Every row comes from one small tree of marks. Brackets hold a mark, then the marks that hang from it, in alphabetical order. Every link used is in the known rows. Which tree was each row made from?
(in the rows, 128 means zero)
Known rows
(Q D W): [145 101  99 139 181 191 130 161 152 158 156 126 123  67 115 132 125 119
 132 132 110 133 109 109 135 103 102  92 152  97]
(X (V (Q (D K)))): [150 106  92 150 178 178 133 143 128 149 108 158 127  69 137 124 126 119
 136 143 122 140  85 106 124 120 116 125 175  91]
(D (F V)): [119 103 122 140 162 190 151 139 154 150 130 147 102  84 156 112 130 174
 142 123 105 107  63 121 125 128 113 114 175  89]
(L P): [143 102 135 120 156 163 149 171 160 133 146 160 124  54 167 114 116 132
 154 136 123 133  92 135 127 148 107  87 147  92]
(F D (L P X) V): [122 123 143 127 133 157 156 161 158 204 182 154  66  94 185 151 136 177
 134 129  97 169  63 135  81 187 123 114 155  76]
(J B (V (F (L P X)) Q)): [167  97 167 153 176 117 145 132 147 167 183 169 178  91 184 129 167 173
 176 121  84  81 104 108 104 128 119 148 160  93]
(D (K (V F)) (Q W)): [173 117  76 172 165 194 137 112 107 136 133 128 139  86 138 119 142 116
 135 111  89  72  95  81 102  59 116 153 196  90]
(V (F (D K) L) (Q W)): [144 128  70 169 172 190 151 110 113 153 178 143 153 100 140 193 161 160
 113 116  71 130 102  82  67  88 127 158 187  90]
(K (V (Q (D F) W))): [146 117 105 151 183 203 136 153 130 153 125 120 145  80 118 100 142 100
 137 138  96 101  98  94 115  82 110 127 162  99]
(D (F (L P (X V))) K): [112 112 121 144 149 157 138 123 142 138 138 174 111  85 197 112 140 168
 134 119 106 130  72 113  89 147 120 135 171  90]
(L (F (D (K V) (Q W))) P): [166 132  76 138 148 180 127 116 111 174 173 141 137  94 171  97 139 141
 133 139  93 135  93 110  78 105 124 131 183  77]
(Q (D F) W): [125 104  94 144 186 202 125 148 150 150 149 128 133  79 124 117 135 137
 131 132 101 110 106 103 128  87 104 106 164  98]
(W (F (L X))): [106 100 140 137 163 165 155 135 142 154 133 151 108  72 155 135 128 132
 160 118  90 145  79 108 108 154 116 123 159  99]
(X (V (F (D K) (L P)) (Q W))): [149 131  85 146 160 189 146 122 123 142 141 161 123  95 170 162 156 156
 112 136  91 164  91  93  73 115 128 156 178  84]
(P L): [131  95 138 126 151 166 156 147 163 122 153 151  93  67 119 120 100 155
 151 129 119 123  79 130 128 154 105  79 134 102]
(F (D K Q) V): [150 120  81 159 152 175 144 117 123 184 160 140  87 100 147 149 132 171
 130 118  99 100  59 118  98 118 127 135 209  77]
(K (V (F L) (Q W))): [162 121 116 157 170 203 157 142 128 142 145 133 143  82 130 137 150 114
 131 124  81 129  92  82  97 104 116 149 157  98]
(B (X V)): [163  86 151 123 174 170 143 147 152 112 125 163  98  64 143 121 118 156
 156 136 119 153  77 137 169 168 111  97 144  85]
(W (F L) (K (V (Q D)))): [111 114 124 160 173 203 158 135 120 158 115 113 105  76 115 140 130  76
 148 127  95 136  85  76 100 121 116 145 179 113]
(F D (L P X) (V (Q W))): [134 131 119 132 141 153 154 153 138 198 193 144 102 102 183 158 155 166
 128 140  82 161  79 118  49 150 126 131 144  73]
(X (V (F (L P)) (Q (D K) W))): [146 123  77 157 171 193 129 141 131 149 125 152 135  84 166 147 152 130
 117 137 100 162 101  84  85  96 118 152 170  89]
(D F (Q W)): [146 103 100 147 173 183 128 132 130 121 151 142 140  88 147  99 137 143
 139 131  98  75  88 106 102  83 110 134 175  91]
(Q (D (F (L X) V)) (W K)): [ 98 106 111 156 163 193 139 134 142 180 166 114  86  99 143 143 145 142
 122 124  95 124  92  87  83 107 110 130 166  93]
(J (B (X (V (F D) (Q (W K)))))): [168  95 123 142 185 162 158 110 115 131 159 147 130  88 138 158 154 166
 149 134  93  94 111 100 137 120 119 143 174  82]
(J B D (V (F L) Q)): [182  94 157 167 207 122 130 121 158 166 199 160 194 108 146 145 170 206
 165 110  75  62  80 107 137 132 119 144 179 106]
(W (F D (L X) (V Q))): [102 121 121 144 157 169 162 128 125 194 139 142  93  99 162 161 147 156
 148 128  74 153  66 107  75 148 130 147 176  84]
(F L): [142 103 140 139 164 172 153 151 160 147 173 156 105  70 130 143 119 149
 134 118 107 154  71 118 127 168 112 102 151  99]

Write each row's tree
[142 105  94 137 180 177 153 139 119 125 126 136 158  69 135 133 138 115
 152 137  90 117 104  98 102  90 113 125 157  97] | (V (Q (W F)))
[131 105 124 133 144 172 142 123 133 137 136 154  81  99 154 121 124 158
 141 146 101 123  86 112  86 127 115 131 146  80] | (P (L (X (V (F (D (Q W)))))))
[127 104 147 140 146 157 157 149 156 185 168 152  77  82 163 140 131 164
 141 118  99 154  59 120 103 177 116 115 147  83] | (F (L X) V)
[148 120 121 153 172 204 160 142 124 152 120 141 138  82 135 137 139 117
 144 135  92 112  89 100 111 112 121 144 181  90] | (K (V (F D) Q))
[135 106  84 167 170 173 129 109 120 124 141 154 146  87 154 107 134 152
 142 116 101  58  78 105 101  84 117 144 205  92] | (D F K Q)
[150 123 126 157 157 193 146 132 124 172 161 134 107 100 145 137 148 126
 132 122  78 120  85  92  87 117 121 157 172  85] | (K (V (F (D (Q W)) (L X))))
[131 114 129 150 169 158 120 150 165 161 175 152 122 109 179 109 147 193
 138 126  92  96  46 127  97 148 117 135 184  88] | (J (D (F (L P) V) Q))
[157  92 134 140 185 179 144 138 132 105 111 166 137  73 156 136 137 150
 158 142 105 143  94 118 141 131 116 134 156  81] | (B (X (V F Q)))
[125 102 120 123 135 164 140  96 117 152 160 150  85 102 155 102 115 153
 140 160 107 152  85 111  66 145 119 126 145  78] | (P (L (F (D (Q (W K)))) (X V)))
[115  96 115 129 150 167 136 117 125 153 141 144 113  87 147 100 118 129
 143 164 112 163 103 100  71 130 110 120 125  85] | (P (L F (X (V (Q D (W K))))))
[160 113  99 158 165 174 153 132 117 140 131 142 147  67 129 120 129 113
 145 117 103  97  80 101 116 112 118 124 176  97] | (D (K (V Q)))
[108 107 139 162 167 184 150 139 124 162 140 126 123  83 136 120 137  93
 145 133 103 107  90  86  89 126 114 146 167 102] | (W (K (V (Q (D (F (L X)))))))
[158 127  73 147 165 191 142 101 102 174 168 138 153  92 138 123 143 142
 127 134  84 143  94  98  84 107 126 130 179  84] | (L (F (D (K (V (Q W))))))
[163  89 150 156 197 144 103 132 160 139 165 152 168 111 149  95 141 191
 166 124  95  56  59 130 133 113 114 125 187 103] | (J (D F Q) V)
[161 114 110 144 159 190 149 131 116 156 161 119  97  89 114 131 126 111
 132 135 104  98  84 103 103 111 117 131 182  91] | (F (D (Q (W (K V)))))
[114 123  81 157 157 178 124 138 145 188 169 126 107  99 175 133 157 166
 121 114  87 125  92  97  74  94 115 127 171  87] | (Q (D (F (L P X) V) K) W)
[133 111  88 147 163 164 128 147 122 149 108 158 151  74 201 120 150 117
 145 148 103 134 123  97  78  90 115 146 159  76] | (L P (X (V F (Q (D K) W))))
[150 118 125 147 162 172 143 139 141 168 192 154  93  95 130 150 128 155
 124 125 101 136  64 120 102 159 122 130 180  90] | (F (D Q) L)
[155  88 144 134 179 186 144 138 147 106 113 164 108  70 154 134 128 161
 156 132 109 149  89 124 162 144 113 118 158  82] | (B (X (V F)))
[135 127 100 154 147 182 156 123 143 195 184 143  64 102 138 178 137 193
 111 103  93 153  48 115 100 160 128 119 192  87] | (F (D K) L V)
[163  99 131 142 178 186 135 129 132 122 126 163 100  89 154 138 132 166
 149 139 101 134  84 124 143 136 121 139 178  75] | (B (X (V (F (D Q)))))
[115 118  80 166 165 186 126 122 140 191 167 124 106 103 150 140 156 168
 116 108  83 119  86  90  84  93 116 131 178  90] | (Q (D (F (L X) V) K) W)
[143 111 112 141 173 195 153 134 128 137 104 169 121  81 155 142 135 142
 136 150 105 146  84 108 115 128 123 145 181  82] | (X (V (F D) Q))
[171 112  98 164 160 174 137 126 116 143 138 140 124  76 132 102 124 110
 146 113 107  76  71 103 117 104 116 134 191  94] | (D (K V) Q)
